What can hang from each mark
Z_946: Z_937
Z_316: Z_519
Z_915: Z_843 Z_948
Z_998: Z_985
Z_21: Z_566 Z_938
Z_804: Z_552 Z_843
Z_948: Z_204 Z_316 Z_522 Z_566 Z_615 Z_843 Z_915 Z_946
Z_987: Z_948
Z_938: Z_21
Z_204: Z_985 Z_987
Z_552: Z_804
Z_566: Z_21 Z_948
Z_843: Z_522 Z_804 Z_915 Z_948
Z_615: Z_948

Every row comes from one small tree of marks. The marks that hang from a mark follow it in brackets, in the order of their numbers. Every link used is in the known rows. Which tree was each row made from?
In the rows, 128 means zero.
Known rows
Z_948(Z_316 Z_946): [111 138 122 147 163 127 144 138 122 136 128 125  84 146 123 106 118 155
 152 162 114 122 146 133 118 129 120 132 182 165 102 130 138 129 140 115
 120 117  94 131 121]
Z_204(Z_987): [173 130 175 144 141 131  87 106 139 170  94 164 159 116 121 128 159  68
 123 109  72 115 112 103 161 102 140 106 124 126 142  96 113  68 119 134
 117 102 109 101 160]
Z_804(Z_843(Z_915 Z_948(Z_522))): [172  91  66  71  92 165 105 120 140 126  87 144 149 111 108 160 158  92
 143 136 109 140  94 119  89  90 163 130  84 110 158 128 142 101  73 121
 177 118 141  87 174]
Z_938(Z_21): [157 152 143 159 105 120 105  58 137 165 120 143 141 120 115 125 143  80
 151 114  92 112 154 126 115 106 132 101  94  96 152 142  99  94 136 144
  75  87  74 106 169]
Z_615(Z_948(Z_316(Z_519) Z_566)): [106  82 160 118 131 118 137 124  82 109 145 112 107 107 117 114 109 144
 103 151 125 113 141 149 169 172 109 154 146 164 143 134 198 140 184 136
 103 118 122 166 146]
Z_915(Z_843): [164 147 144 145 142 138 136 111  98 160 108 127 131 136 120 137 132  62
 119 122 120 122 143 114  96 114 134 138 115 114 169 137 152 116 137 152
 116 113  98 113 165]
Z_566(Z_948): [151 143 120 142 111 121 119 107 144 164 119 151 147  86  99 160 138 103
 135 102 100 114 150 120 137 122 117 100  62 101 179 126 102 107 107 161
  99 140 127 108 164]
Z_843(Z_522 Z_948(Z_915 Z_946)): [161  79  56 105 128 170  83 135 166 129 125 152 142 147 136 130 104 109
 128 160 113 160 134 172 115 139 106 146  80 155 142 114  95 135  81 108
 166 117 138 130 123]
Z_204(Z_985 Z_987(Z_948(Z_843(Z_804 Z_915)))): [183 118 202 137 102 107  84 116 167 144  78 192 174 114 140  80 139  85
  60 113  85 108  96  79 178  96 157 114 134 158  86  55 120 104  91 107
 205 104 166 109 162]
Z_843(Z_804 Z_915): [190 126  79 105  90 109  75  79 154 130  99 189 137 122 113  90 146  54
 106 106  64 140 145 138 140  70 167  98  97 102 163 121 139  81  95 143
 213  88 107 154 134]
Z_566(Z_21(Z_938) Z_948): [130 165 104 166 101 106 150  95 139 114 160 105 135  74  86 174 115 118
 119  79  96 123 136 166 157 111 114  97  34  48 176 109  40 113 115 187
  87 145 136 139 150]
Z_915(Z_843(Z_804 Z_948(Z_522))): [177 118  93  86 105 160 101  94 129 151  97 135 172 126 119 125 142  83
  83 159 117 139 124 153 116 120 125 133  89  97 168 137 155 119 114 120
 194 108 151 120 148]
Z_987(Z_948(Z_316 Z_566(Z_21) Z_946(Z_937))): [ 94 131 142 149 161 119 154 127 158 101 152  98  79 125 155  84  86 158
 139 126 140 157 138 140 179 110  94 132 164 166  85 125 155 147 162  70
 102 141 104 167 122]
Z_915(Z_843(Z_522) Z_948(Z_204 Z_566 Z_615)): [116 127 153  89 121 155 109 127 119  99 155  88 122 223 134 120  99 113
  92 130 191 135 121 163 102 143 143 185 158 135 140 172 205 185 195 131
 170 119 108  94 107]
Z_987(Z_948): [159 105 143 128 128 114 120 111 145 163 119 156 156 117 142 135 146  89
 139 102  99 120 166 100 126 102 127  91 100 146 133 108 115 100 112 150
  87 142 127 114 158]
Z_615(Z_948(Z_915)): [139  87 130 137 160 119 121 113  82 123 122 137 120 130 131 158 124  83
 111 143 114 145 139  92 132 170  82 141 114 156 150 106 142 117 120 177
  99 113 123 157 145]
Z_21(Z_566(Z_948(Z_615)) Z_938): [133 120 129 148  93 107 144 148 107 102 165 137 143  89  70 191 138 164
 125  78 142  76 106 183 146 130 168 126 106  56 126 114  74 136 122 210
  76 156  94 116 138]
Z_804(Z_552): [149 131 125 144 178 148 137 118 128 159 124 159 141 112 138 124 167 102
 158 109  93 139 119  90 119 102 164 104 118 108 177 118 112  76 122 132
 100 132 111 111 147]
Z_552(Z_804): [172 139 147 167 134 114 144  95 135 179 134 152 122 105 130 134 175  95
 151 102  96 129 152 113 112  80 114 106 126 111 152 124  93  89 110 155
 118 121 105 147 145]
Z_21(Z_566(Z_948(Z_915)) Z_938): [127 122 119 143  91 103 138 139 100 102 152 139 144  73  86 198 125 133
 122  82 142  80 103 205 156 148 148 129  92  75 119 106  55 131 104 215
  72 154  95 140 147]
Z_915(Z_843 Z_948(Z_566 Z_615 Z_946)): [103 141 161  98 174 159 145 141  85 109 142  81  73 206 148 131  98 131
 110 172 202 166 115 144 110 167 130 187 192 137 132 160 205 171 169 132
 115 113  80  87 114]
Z_566(Z_21 Z_948(Z_204 Z_615 Z_946)): [ 85 193 109 169 140 109 153 122 140 104 190  92  75 140 126 132 105 194
 140 117 142 175 155 105 139 134  91 139 121  95 148 152  84 157 143 115
 120 160 152 135  76]
Z_843(Z_522 Z_804 Z_948(Z_316 Z_566)): [164  68  64  75  60 149  65 109 185 115 107 156 187 120  95  65 103 137
  91 158  84 110 131 218 167 110 134 127  81 128 136 138 172 151 140  82
 233  97 153 150 117]
Z_915(Z_843(Z_948(Z_204))): [163 147 120 121 117 167 104 107 117 140 121 131 157 141 114 142 131  78
 101 128 134 148 131 119  88 123 132 174 106 122 182 141 142 133 131 138
 163 122 144  99 160]
Z_552(Z_804(Z_843(Z_522))): [180 100 125 161 107 125 152 101 143 163 121 148 129 111 128 146 182 113
 173 105  90 107 132 122 100  59 132 108 116 125 145 137 112  98 111 147
 142 127 115 124 153]
Z_915(Z_948(Z_566 Z_615 Z_843 Z_946)): [ 69 128 164 100 150 147 142 173 107 105 135  88  79 182 147 131  72 166
 144 164 195 151 106 134 115 177 135 152 213 150 113 155 193 172 153 110
 103 104 108  99 106]
Z_204(Z_987(Z_948(Z_316))): [152 114 191 126 146 126 104 108 142 158  94 170 159 124 128 113 161 103
 112 114  83 107 134 100 181 102 123 105 129 178  93  95 122  84 133 126
 119 135 129 106 144]
Z_21(Z_566): [152 109 142 140 117 100 110 129 109 160 139 156 154 102 111 158 128 101
 143  83 109  95 121 149 135 116 156 118 139  83 127 119 108 115 131 155
  89 123  75 126 158]
Z_938(Z_21(Z_566(Z_948))): [149 144 148 155  80 104 107  60 126 159 142 159 156  91  98 160 137 115
 141  90 116  94 136 162 158 112 130 114  82  72 133 146  77 117 137 155
  67 116  71 104 168]
Z_566(Z_21(Z_938) Z_948(Z_615 Z_843)): [ 91 171 124 165 108 111 180 143 120  90 153  86 103  95  82 160  89 176
 132  98 140 125 127 131 138 139 114 111  70  64 156 135  79 152 132 163
  92 151 158 141 110]
Z_804(Z_552 Z_843(Z_522 Z_948(Z_204))): [160  81  76 111 119 187 114 122 156 118 121 155 175 123 128 145 175 142
 165 118 102 136  85 111  98  82 185 141  97 129 180 140 127 103 117 107
 176 147 167  72 153]
Z_948(Z_204 Z_316 Z_522 Z_566 Z_843(Z_804)): [ 40 153 136  91  72 111 135 175 122  95 124  69 133 136 143  71  88 211
 124 170 183  86 104 167 135 148 126 129 230 162  60 180 226 199 189  37
 196 105 187 175  74]
Z_566(Z_948(Z_522 Z_615)): [127 143 113 115 130 128 137 140 143 156 129 118 129 121 108 153 149 151
 132 136 140 120 144 108 121 146 108  97  84  90 149 143 120 127 114 130
 104 153 142 107 117]
Z_204(Z_987(Z_948(Z_316 Z_615 Z_946))): [131 120 189 133 174 133 125 137 135 138 114 156 114 157 141  97 157 158
 124 146 113 131 133  87 174 117 120 125 173 190  70 109 136 107 138 105
 120 143 126 102 102]
Z_987(Z_948(Z_316 Z_915)): [109 109 143 113 154 110 143 127 119 137 104 142 120 126 143 105 127 119
 129 132 129 122 174 107 133 150  96 116 112 194  80 121 125 125 130 141
  98 158 126 151 113]
Z_204(Z_985 Z_987(Z_948(Z_316 Z_522 Z_566))): [141 115 215 124 133 112 113 145 159 148 104 130 167 122 144  75 142 132
  61 149 120  84  91 110 185 133 129 123 164 160  41  64 137 133 130  74
 149 119 151 107 149]
Z_987(Z_948(Z_204 Z_522 Z_915 Z_946)): [ 93 131 116 109 147 118 130 147 138 125 153 109 114 161 200 135 137 150
 142 152 167 151 149 116 111 147  91 123 172 193  69 124 109 142 107 100
 110 155 164 146  92]
Z_21(Z_566(Z_948(Z_204 Z_615)) Z_938): [121 136 131 151  79 105 135 148 113  87 180 129 143 102  77 187 140 179
 122  71 155  79 104 181 138 130 172 141 128  65 123 124  76 148 134 204
  96 161 111 118 124]
Z_998(Z_985): [152 146 118 150 132 118 121 146 144 208 111 135 149 117 113 158 146  79
 150  96  80 138 157  95  87 118 143  80 127  87 153 111 117  82 117 150
 149  89  74 146 165]
Z_566(Z_21 Z_948): [128 166 111 156 122 104 137  87 144 149 148 120 129  82 103 155 109 105
 130  86  92 142 154 127 161 115  91  94  38  65 179 125  68 113 125 147
  94 144 135 137 143]
Z_21(Z_938): [159 128 120 156 108 124 129 126 126 119 134 126 144 106  94 160 142  92
 134  99  94  92 123 157 103 107 169 106 109  86 157  94  87  93 109 199
  87 112  99 122 168]
Z_987(Z_948(Z_566 Z_915 Z_946)): [ 99 118 136 124 156 115 145 158 122 118 135 117  98 131 191 115 105 142
 147 156 162 154 152 132 145 155 103 134 159 191  84 119 144 151 118 102
  72 139 123 148 109]

Write each row's tree
[178 125 101 105 135 175 112  85 122 142  98 163 167 119 123 113 156  89
  94 144 105 157 118 128 127 110 149 145  85 105 194 137 148 101 120 127
 189 120 144 114 149] : Z_915(Z_843(Z_804(Z_552) Z_948))
[ 77 140 108 151 123 131 124 180 128  97 139 108  90 174 176 121  73 162
 163 150 170 140 126 134  93 156 113 157 196 205  94 150 131 178 127  85
 159 115 159 161  79] : Z_948(Z_204 Z_843(Z_522) Z_915 Z_946)
[139 135 153 157 126 109 119 133 159 132 154 139 132 147 169 112 134 138
 118 122 129 133 146  89 111 116 134 136 177 172  93  90 104 142 113 118
 132 143 153 110 142] : Z_987(Z_948(Z_204(Z_985) Z_946))
[179 100  76  95 122 164  84  86 160 143 101 189 186  93 117 104 165 110
 111 134  71 159 117 130 145 106 156 111  77  97 193 117 116  76  95 119
 188 120 158 119 138] : Z_843(Z_804(Z_552) Z_948)
[ 91 198 108 161 111 110 162 103 106  77 167  77 105 106 111 164  99 126
 101  95 154 145 134 162 137 149  93 153  61  88 153 134  56 151 134 182
 115 162 154 162 110] : Z_566(Z_21(Z_938) Z_948(Z_204 Z_915(Z_843)))
[182 129  75 105 127 128  93  78 150 125 103 203 139 117 130  84 169  73
 114 108  66 157 123 124 148  62 185 101  98 103 177 121 130  65  98 128
 212 106 118 148 123] : Z_843(Z_804(Z_552) Z_915)
[174  66  74 108 131 189 123 123 151 133 103 163 175 110 121 149 174 130
 166 124  88 133  87 114 105  83 182 124  74 122 186 129 123  91 105 113
 155 142 150  70 168] : Z_804(Z_552 Z_843(Z_522 Z_948))
[ 67 161 106 157 158 109 170 164  98  67 166  53  58 124 164 119  66 155
 144 159 167 164 116 188 146 168 105 150 163 119 100 120 107 165 130 111
  72 113 100 190  89] : Z_948(Z_566(Z_21(Z_938)) Z_915 Z_946)
[ 96 116 137  83 141 151 124 138 126 147 125  98 120 170 154 174 101 120
 139 157 166 135  99 149 108 155 119 114 181 142 112 132 139 132 116 120
 118 106 128  98 142] : Z_915(Z_948(Z_522 Z_843 Z_946))
[139 146 152 154  91 106 118  78 121 151 145 152 140 107  95 149 140 141
 142  97 130 101 141 146 149 124 131 119  93  71 128 156  88 126 144 153
  67 121  71 101 145] : Z_938(Z_21(Z_566(Z_948(Z_615))))
[101 147 115 127 139 118 143 124 118 137 103 137 111  98 102 131 118 130
 123 134 130 114 158 128 141 169  84 124  73 150 124 140 112 133 123 153
 110 154 125 141 120] : Z_566(Z_948(Z_316 Z_915))
[117 108 155 120 153 114 150 141 129 136 121 139 117 148 122  93 142 156
 135 129 126 118 176  81 119 129 120 116 133 169  90 133 150 129 152 133
 104 160 123 122 104] : Z_987(Z_948(Z_316 Z_615))
[162  85  98 136 145 158 146 124 137 140 109 152 150 121 136 142 179 125
 185 111  85 110  95 104 106  75 187 105 105 122 169 135 137  86 125 123
 129 139 122  85 158] : Z_804(Z_552 Z_843(Z_522))
[ 44 183 134 139 197 135 177 179  71  71 143  78  17 217 149  70 106 210
 130 197 215 165 152  96  78 197  96 217 232 208  63 180 181 196 181 102
 155 152 116 154  26] : Z_948(Z_204 Z_316 Z_615 Z_915(Z_843) Z_946)
[198  97  80 101 117 179  93  86 147 140 105 173 185 135 120 107 151  86
  90 140  92 144 120 159 132  88 150 140  64 110 190 137 145 113 123 118
 218 118 151 114 142] : Z_915(Z_843(Z_522 Z_804(Z_552) Z_948))
[ 78 145 139 156 186 141 160 181 140  79 140  82  26 162 122  51  86 206
 149 169 176 154 112 125 137 147 123 173 229 159  90 155 224 167 186  55
 121 118  58 155  85] : Z_948(Z_316 Z_566 Z_615 Z_946(Z_937))
[118 108 127 110 164 127 149 158 142 145 147 115 108 166 173 125 151 171
 147 160 152 146 152  98 111 128 116 101 163 154  86 125 133 133 114  99
  92 155 140 116  98] : Z_987(Z_948(Z_522 Z_615 Z_946))
[ 83 125 159 122 152 100 169 150 124 107 147  94  99 139 133  72 103 178
 130 130 148 134 168 111 152 136 105 126 139 147  81 143 165 165 179  95
  92 155 128 151  82] : Z_987(Z_948(Z_316 Z_566(Z_21) Z_615))
[122 120  98 124  76 146 131 133 124  79 134  87 147  99 106 158 123 145
 150 119 130 129  89 145 104 114 162 155 116  95 157 135 133 139 129 130
 131 127 155 100 160] : Z_804(Z_843(Z_948(Z_204 Z_566(Z_21(Z_938)))))
[143 100 140 137 169 129 135 110  62 121 118 128 113 144 133 159 123  74
  94 153 133 150 136  94 125 174  78 167 116 161 155 119 162 129 133 179
 109 114 121 153 147] : Z_615(Z_948(Z_915(Z_843)))
[161 157 189 170 114 113  78 119 157 145 124 146 162 135 126 100 149  95
  89 100  95 107 101  81 131 116 157 142 165 128 119  78 106 109 127 121
 171 106 141  99 156] : Z_948(Z_204(Z_985 Z_987))
[146 119 124 150  78 105 131 129 112 114 159 145 163  70  74 203 136 134
 124  71 124  68 100 204 157 118 166 117  94  58 135 103  60 122 111 216
  78 147  97 119 167] : Z_21(Z_566(Z_948) Z_938)
[113 118 137 103 126 103 142 132 146 142 154  88 147 113 168 124 116 126
 131 122 136 131 144 142 155 116 102  88 117 116 101 121 131 139 136  85
  82 140 150 148 124] : Z_987(Z_948(Z_522 Z_566(Z_21)))
[ 63 139 113 114 162 136 161 194 102 132 113  82  82 146 184 144  86 159
 164 192 186 142 111 128  94 184  90 123 194 173  77 138 137 156  95  74
 106 113 148 161  94] : Z_948(Z_522 Z_843 Z_915 Z_946)
[181 118  98 131 114 151 142 101 137 135 117 162 106 108 129 148 180 116
 161 128 110 161 115 116  99  61 135 144 122 134 153 133 108  96  74 135
 176 124 131 116 152] : Z_552(Z_804(Z_843(Z_915 Z_948(Z_946))))
[118 112 167 128 135 120 151 163 126 140 113 138 125 137 142 122 121 147
 149 118 143 125 158  64 106 129 129 107 137 162 113 133 156 138 130 124
  91 146 149 116 117] : Z_987(Z_948(Z_615 Z_843))
[ 99 134 158  83 163 155  95 128 140 125 154 103 111 217 155 144 147 148
 114 156 170 154  97 123 124 149 127 143 209 143  94 130 134 122 138 116
 147 125 128  83  91] : Z_915(Z_948(Z_204(Z_987) Z_522 Z_615 Z_946))
[104 125 140 134 107 101 135 151  96 140 124 148 140  79 112 178  98 138
 140  95 155  98 116 150 153 161 118 129 113 112 115 138 105 150 119 151
  89 146 116 139 136] : Z_21(Z_566(Z_948(Z_843 Z_915)))
[ 91 174 129 159  92 102 134 135 129  77 186  65 124 117 128 120  92 137
 131  93 139 128 115 170 134 118 145 142 153  84 141 130 119 156 169 123
 107 115 131 160 118] : Z_948(Z_204 Z_566(Z_21(Z_938)))
[139 124  97 116  99 146 111 124 140 106 145 102 158  90 101 136  95 111
 114 122 114 146 110 177 137 126 133 141  76  73 171 112 106 135 117 125
 117 112 141 132 150] : Z_843(Z_948(Z_566(Z_21(Z_938))))
[ 82 110 126 123 130 125 143 171 112 120  87 123 109 141 122  96  71 136
 144 149 142  96 140 141 110 166 101 132 130 197  82 151 155 164 147 106
 149 118 131 171  96] : Z_948(Z_316 Z_843(Z_522) Z_915)
[109 135 118  92 129 135 140 185 122 124 108 112  99 160 128 118 117 140
 140 146 166 133 116  90  81 126 146 115 154 119 116 153 173 141 112  86
 160 112 146 136  94] : Z_948(Z_522 Z_615 Z_843(Z_915))
[113 125 113 102 123 134 137 140 132 151 100 127 158 112 151 117 138 142
 142 147 123 114  99 122 126 119 147  75 150 114 130 141 154 108 117  82
 157 111 172 146 118] : Z_948(Z_522 Z_843(Z_804(Z_552)))
[ 29 158 139 118 127 105 152 178  93  73 101 103  71 168 128  46  88 215
 129 165 184 127 148  87  98 195 113 162 204 192  63 185 197 185 179  96
 194 135 162 186  20] : Z_948(Z_204 Z_316 Z_615 Z_843(Z_804) Z_915)
[ 99 129 152 111 144 102 138 165 143 121 140 106 122 168 174  96 141 158
 101 141 177 134 149  68  90 173 109 134 154 161  62 108 121 157 117 104
 132 165 166 137  83] : Z_987(Z_948(Z_204(Z_985) Z_522 Z_615 Z_915))
[158 108 158 163 122 110 103 109 115 118 150 136 148 142 120 139 130 103
  82 120 106 123 121  74 119 143 115 158 152 138 149  86 141 136 136 163
 150 107 153 124 169] : Z_615(Z_948(Z_204(Z_985)))
[102 150 158 108 128 131 102 128 139 140 125 112 149 157 127 105 160 145
 113 139 125  94 108 126 140 119 121 124 186 157  72 132 136 117 160  86
 170 128 154 126 104] : Z_948(Z_204(Z_987) Z_316 Z_522)
[133 142 117 127 169 132 142 111  92 134  91 142 113 129 152 103 139  84
 115 146 130 151 135 117 120 150 124 138 111 135 151 138 144 108 125 140
 142 125 111 155 112] : Z_948(Z_915(Z_843(Z_804(Z_552))))
[103 148  89 118 147 129 143 141 132 145 129 113 102 115 150 163 127 148
 140 166 154 141 135 144 132 169  77 112 105 135 119 130  95 135  86 119
  98 147 140 135 113] : Z_566(Z_948(Z_522 Z_915 Z_946))
